Known rows, with every way that one mark hangs from another:
rari[meki nizus[mipurid munot]]: [  6.2  12.0   6.9   6.8 -10.4 -14.4  32.1 -21.8  48.3  20.6  27.4 -28.6
  -9.7  -7.9  33.9  -4.0  -7.3 -19.8   1.9 -38.3 -28.2  11.7 -11.7]
rari[meki[mogive] nizus]: [ -9.7  -0.9   3.6   3.0 -40.7 -17.7   4.7 -42.2  10.6  -5.2  11.9 -19.1
   8.9 -32.8  20.2 -10.0 -25.8  13.6   0.7  10.3  -6.3  30.9 -19.0]
rari[meki nizus[dore mipurid munot[nudu]]]: [ 13.9  14.2   1.9  -2.1 -11.5 -11.7  55.4 -20.0  39.2  56.4  40.0 -44.7
  16.4  -0.7  23.3  23.3  -6.6 -48.3  -9.4 -39.3  -8.4   6.1 -24.6]
fezon[meki[mogive rari[nizus[mipurid munot]]]]: [ 41.5  11.5   2.8   8.8   4.5  14.1  23.5 -67.8 -44.8  24.5  21.0 -29.0
 -10.7  -9.6   8.0  -6.8 -22.6   3.8 -21.8 -20.3  -4.4  40.9 -29.7]
rari[meki nizus]: [-15.8   2.3   0.9  11.4 -20.5 -22.1   7.5 -25.9  30.0  -2.5   4.1  -2.3
  16.8 -28.4  26.5  -3.1 -19.0  15.8   2.8  21.4 -21.5   8.7  -2.3]
rari[nizus]: [ -4.9   2.5   1.8  14.0  -0.8  -7.2   0.8 -10.7  -0.9 -10.1  -4.2   5.6
  15.7 -27.3  10.5  -0.3   6.4   7.7   3.0   6.9  -6.8  -1.1  -2.1]
dore[senu[fezon[meki[mogive rari]]]]: [ 31.6  31.9 -31.6  -9.1  -7.9  19.4  -4.2 -46.5 -38.5  18.6   1.1   9.5
 -11.7  -4.9   0.4  -2.8 -11.2  36.7 -23.5  23.6  14.1  49.0  -9.1]
fezon[meki[mogive rari[nizus[dore mipurid]]]]: [ 43.5  11.7   7.7   8.5   7.3  12.7  35.7 -71.4 -48.5  30.6  43.0 -15.4
  16.2 -10.7  16.5  -7.5 -26.5   2.8 -24.3   6.6   1.3  34.0 -27.1]
nizus[dore mipurid]: [ 25.8  10.7  13.8  -6.1  14.9   4.9  45.8  -2.1  14.9  33.2  55.4 -14.2
   8.4  16.9  20.4  -2.2   7.2 -41.7  -2.0 -29.6   2.2  -5.1  -6.0]
mipurid[fote]: [ -5.5  12.2 -12.0  -1.2  21.7  -3.2 -22.6   0.2  -7.6 -11.7   3.9  41.7
  16.0   1.0   1.4  -4.2   9.0   9.9   0.2   0.8   4.6  -5.6 -22.7]
meki[mogive rari[nizus[mipurid]]]: [ 21.3   2.3   0.6   2.0 -13.3  -6.6  28.1 -71.0 -39.8   0.0  37.9 -12.4
   8.6 -29.4  19.2 -14.6 -27.9  -0.2  -0.9  -7.2  23.0  43.5 -26.5]
senu[fezon[meki[mogive rari]]]: [ 29.5  -4.8 -41.0 -27.4  -3.7  18.1  -1.2 -55.6 -35.6  25.4   2.5 -12.6
  21.3  -7.9   8.2  -8.1 -25.4  54.5 -30.0  17.3  14.7  45.8 -23.8]
mogive[meki[rari]]: [ -7.2   4.7  -4.1  11.1 -36.9   0.9   7.4 -43.1 -13.1  24.3  10.2 -31.0
   1.8  -6.9  -1.9   2.4 -39.7   9.9 -18.6  32.3  -3.7  35.4  -3.2]
mogive[meki[rari[nizus]]]: [-11.6   7.2  -2.2  22.1 -40.0  -4.6   8.8 -52.1 -14.2  14.8   7.3 -27.3
  14.4 -27.6   7.4   2.1 -34.2  16.9 -17.0  39.0  -8.6  35.0  -5.6]
rari[meki]: [-10.1  -0.4   0.9  -2.0 -20.6 -14.5   4.4 -15.3  30.2   8.7   7.3  -7.4
   0.7   0.1  14.5  -3.8 -24.7   9.8   1.3  14.7 -15.3   7.9  -0.4]
fezon[meki[rari[nizus[dore]]]]: [ 27.2   8.0  -0.6  19.7  17.4   4.8  10.2 -51.5 -42.6  24.5  10.3   0.4
  29.1 -10.6  13.2   2.7 -23.4  19.7 -20.8  32.5 -13.2   7.9  -5.2]
meki[rari]: [  8.3  -4.1  -9.0   3.0   0.9  -6.3  -2.4 -39.3 -32.2   1.1   6.3   0.1
   8.8  -4.4   3.9  -2.2 -29.9  13.5   0.2  16.3  14.1  14.5  -1.8]
meki[rari[nizus[dore[senu]]]]: [ 17.4  28.6  -0.7  23.8  -2.1 -10.4   2.8 -47.1 -41.2   6.0  20.7   9.5
  13.3 -19.1  14.6   4.1 -15.4  -5.6   3.2  22.6   9.3  13.4   6.1]
senu[dore fezon[meki[mogive rari[nizus]]]]: [ 40.6   2.5 -44.5 -14.5  -5.6  16.0   3.8 -59.1 -49.1  31.3   0.8  -4.6
  38.3 -28.2  24.9  -5.1  -3.2  53.1 -29.5  26.8  10.1  53.5 -10.9]
senu[fezon]: [  3.5  -6.8 -36.9 -29.0  -0.1   4.3  -1.9   1.3  15.0  11.7  -0.9  -3.6
  24.7  -6.8  13.7  -2.7   7.5  31.3 -10.5  -3.3  11.5  10.8  -7.3]
nizus[dore mipurid[fote] munot]: [ 29.4  23.8  -0.8  -9.3  33.7   6.5  18.1   2.6  10.2  36.5  53.2  -8.5
   2.6  31.3  16.8   0.4  20.5 -52.0  -3.1 -72.4   0.4 -12.6 -31.0]

Rows:
[ 45.1  10.2 -39.0 -11.2  21.5  14.8  33.9 -47.6 -17.2  42.3  17.0  12.9
  40.4 -17.0  40.3  -2.7   9.1  39.0 -29.3  19.6  -5.9  35.3   0.7] -> senu[dore fezon[meki[rari[nizus[mipurid]]]]]
[ 13.1   8.9  14.0  -3.3 -27.2 -12.9  46.1 -43.8  24.8  25.6  63.3 -32.4
  17.3 -16.5  38.9 -11.0 -19.5 -23.0  -0.4 -15.0  -4.2  26.8 -24.1] -> rari[meki[mogive] nizus[dore mipurid]]
[ 27.6  33.8 -15.8   1.0  -6.8  16.0   6.8 -27.4 -20.7  21.4  16.8  -1.8
  13.3 -20.7  13.6   1.0  13.8  10.9 -21.4   9.1   1.7  26.8 -10.6] -> rari[nizus[dore[senu[fezon[meki[mogive]]]]]]
[ 27.8   1.7  -4.2   2.5  -2.8  13.5   2.8 -61.4 -58.6  14.5   4.4 -10.1
  -3.1  -1.3  -7.4  -5.9 -36.6  27.2 -23.3  23.5   5.3  38.9 -20.9] -> fezon[meki[mogive rari]]
[  7.6  27.7 -17.8  -8.3 -41.2  -7.9   7.7 -39.8  13.4  18.2  31.4 -18.7
  15.3 -28.0  31.4  -4.4  -9.8   7.7  -5.1   8.2   6.0  37.6 -13.5] -> rari[meki[mogive] nizus[dore[senu[fezon]]]]
[ 34.9  31.6   6.7  10.2 -12.8  -1.0  31.8 -69.3 -47.5  13.7  57.3  -9.6
   0.1 -18.7  20.0  -7.4 -18.4 -25.0   0.8  -7.7  26.6  41.8 -18.4] -> meki[mogive rari[nizus[dore[senu] mipurid]]]
[ 12.0  13.2  -8.6   9.4  25.1 -12.9  12.9 -51.7 -24.9  -4.8  32.5  36.6
  29.1 -21.3  26.7 -11.0 -11.7  10.4   0.9   4.1   8.9  13.3 -24.8] -> meki[rari[nizus[mipurid[fote]]]]
[ 19.0  -0.9  -4.2   3.0 -21.1  -7.4   4.0 -66.8 -57.7   6.5  29.6 -26.3
  29.2 -26.6  13.7  -6.8 -32.9   0.6  -1.3   4.5  28.0  32.4 -21.8] -> meki[mogive rari[nizus[dore]]]
[ 15.4   5.3   0.7  12.2   8.5  -9.7  30.1 -50.8 -18.6   4.1  29.0   6.4
  17.7 -23.2  25.2  -7.9 -17.9   3.3   2.4   4.4   4.7  16.7  -7.5] -> meki[rari[nizus[mipurid]]]
[ 42.7   1.7 -44.3 -25.4  -5.3  20.7   4.0 -52.6 -47.5  38.4   3.0  -8.1
  28.2  -7.7  16.4  -3.5  -8.3  46.8 -31.9  22.4  14.1  53.6  -9.2] -> senu[dore fezon[meki[mogive rari]]]
[ 27.4  34.0 -31.6  -2.9   8.5  15.7  -4.2 -33.6 -23.8  20.1  -4.8  22.3
  -5.4  -1.6   5.8   3.2  -5.7  39.0 -23.2  31.8   0.0  29.8   2.7] -> dore[senu[fezon[meki[rari]]]]
[ -4.2   8.9  -1.0  20.5 -36.0  -2.9  15.3 -50.5 -17.5  29.2  22.6 -38.9
  26.2 -20.8  12.4   4.6 -36.4   1.9 -18.9  33.6  -6.0  29.0  -3.7] -> mogive[meki[rari[nizus[dore]]]]
[ 30.3   3.7   2.2  -0.3 -10.6  -4.5  34.6 -69.0 -41.2  15.8  58.0 -25.0
  22.1 -19.5  24.3 -10.9 -27.0 -15.8  -1.5 -13.1  26.4  36.7 -28.2] -> meki[mogive rari[nizus[dore mipurid]]]
[  7.8  37.1   6.3  20.7 -23.0 -13.2   3.0 -18.3  24.0  23.4  18.3 -25.8
 -13.4  -4.3  23.8   8.1  -3.6 -29.9   3.3 -19.0 -22.3   5.1   3.7] -> rari[meki nizus[dore[senu] munot]]
[ -7.3   4.7  -0.9  10.2 -21.6 -18.1  -1.7 -19.7  33.3   8.3  -1.7 -30.5
  -2.8 -15.8  22.7   0.5 -13.1  -2.1   1.3 -19.4 -26.2   7.3  -8.6] -> rari[meki nizus[munot]]
[ -1.2  12.0   5.1  19.2 -30.3  -2.7  37.6 -53.1  -0.3  23.9  30.1 -27.1
   8.9 -23.7  16.7  -1.3 -29.5   0.2 -18.5  22.8 -10.5  37.4  -8.2] -> mogive[meki[rari[nizus[mipurid]]]]
[ 11.6   8.8   8.6  -3.1 -28.6  -9.6  31.4 -39.6  29.2  18.7  36.1 -47.5
 -17.9 -14.5  28.1  -8.8 -14.6 -22.6  -0.8 -49.2 -12.2  33.1 -29.3] -> rari[meki[mogive] nizus[mipurid munot]]
[ -6.2  19.8  -4.3  18.4 -13.9  -4.2  19.7 -53.9  -7.4  16.4  34.0   5.7
  19.1 -22.8  18.5  -5.4 -23.0   8.7 -18.0  22.4  -5.5  32.9 -24.6] -> mogive[meki[rari[nizus[mipurid[fote]]]]]
[ 33.2  13.5   0.7 -16.2  12.0   9.4  55.2   4.3   8.7  65.5  40.6 -47.0
   1.6  30.7  -3.4  30.1  11.2 -71.6 -13.4 -66.4  14.3  -3.5 -23.9] -> nizus[dore mipurid munot[nudu]]
[ 18.7  38.5  16.9   9.2 -30.6  -9.3  45.2 -42.0  18.4  22.7  62.4 -15.0
  -8.9 -16.2  32.3  -7.6  -9.7 -32.9   1.8 -10.1  -3.0  34.0 -13.7] -> rari[meki[mogive] nizus[dore[senu] mipurid]]
[ 36.3  34.1 -26.8  -4.5  10.6  16.4   4.3 -31.9 -25.8  39.6  19.6   6.0
  12.3   9.2  12.9   4.9  -6.5  14.0 -22.9  22.2   5.4  20.4   3.7] -> nizus[dore[senu[fezon[meki[rari]]]]]
[  1.7  11.1 -10.1  14.4 -39.4  -1.1  23.2 -45.2 -20.4  53.6  13.2 -62.8
  22.2 -10.6  -5.4  30.3 -31.5 -21.0 -28.3   7.0   4.5  30.3 -18.0] -> mogive[meki[rari[nizus[dore munot[nudu]]]]]
[ 24.7  35.9 -15.8   9.4   9.4  13.3   8.2 -13.2  -4.9  24.3  10.9  11.4
  20.2 -17.3  19.0   5.5  20.0  12.0 -19.1  18.6 -10.9   6.5   2.9] -> rari[nizus[dore[senu[fezon[meki]]]]]
[ 42.2  41.2 -24.5 -24.7   7.9  16.0  50.9   8.2  17.3  71.7  39.3 -32.3
  -6.1  25.5   2.2  32.8  29.0 -57.4 -18.2 -60.2  22.4  11.4 -15.9] -> nizus[dore[senu[fezon]] mipurid munot[nudu]]
[ 12.5  16.3   4.5  16.5 -27.8   3.4  36.0 -48.5  -1.7  47.6  43.7 -61.0
   3.9  -5.8  18.4   4.1 -24.5 -27.7 -18.7 -14.9 -11.4  30.8 -12.3] -> mogive[meki[rari[nizus[dore mipurid munot]]]]
[ 26.7  35.6 -25.9 -10.7  -7.4  25.2  -2.8 -18.0 -15.4  16.8  -2.8   9.6
 -17.4  -2.9  -2.9  -1.3  10.9  27.6 -24.0  11.9   5.0  37.5  -8.1] -> dore[senu[fezon[meki[mogive]]]]
[  4.2  13.4  -6.3  12.0 -33.0   1.8  45.1 -46.9  -5.1  48.6  18.2 -50.7
   3.6 -12.2  -1.0  23.0 -26.5 -20.7 -26.7  -3.5  -0.6  40.5 -21.7] -> mogive[meki[rari[nizus[mipurid munot[nudu]]]]]
[ 38.7  47.3   4.9  -1.2   8.3  12.9  52.1   6.4   4.7  61.5  40.8 -28.0
 -27.0  31.1  -9.2  33.9  23.0 -83.0  -9.8 -58.0  13.4   4.0 -11.7] -> nizus[dore[senu] mipurid munot[nudu]]
[ -0.7  16.0   1.3  -2.3 -12.5 -16.1  20.3 -45.2  19.9  -1.6  44.5  15.9
  13.9 -27.1  33.1 -18.7 -12.2   3.2  -0.2  -8.9  -2.0  29.2 -42.3] -> rari[meki[mogive] nizus[mipurid[fote]]]
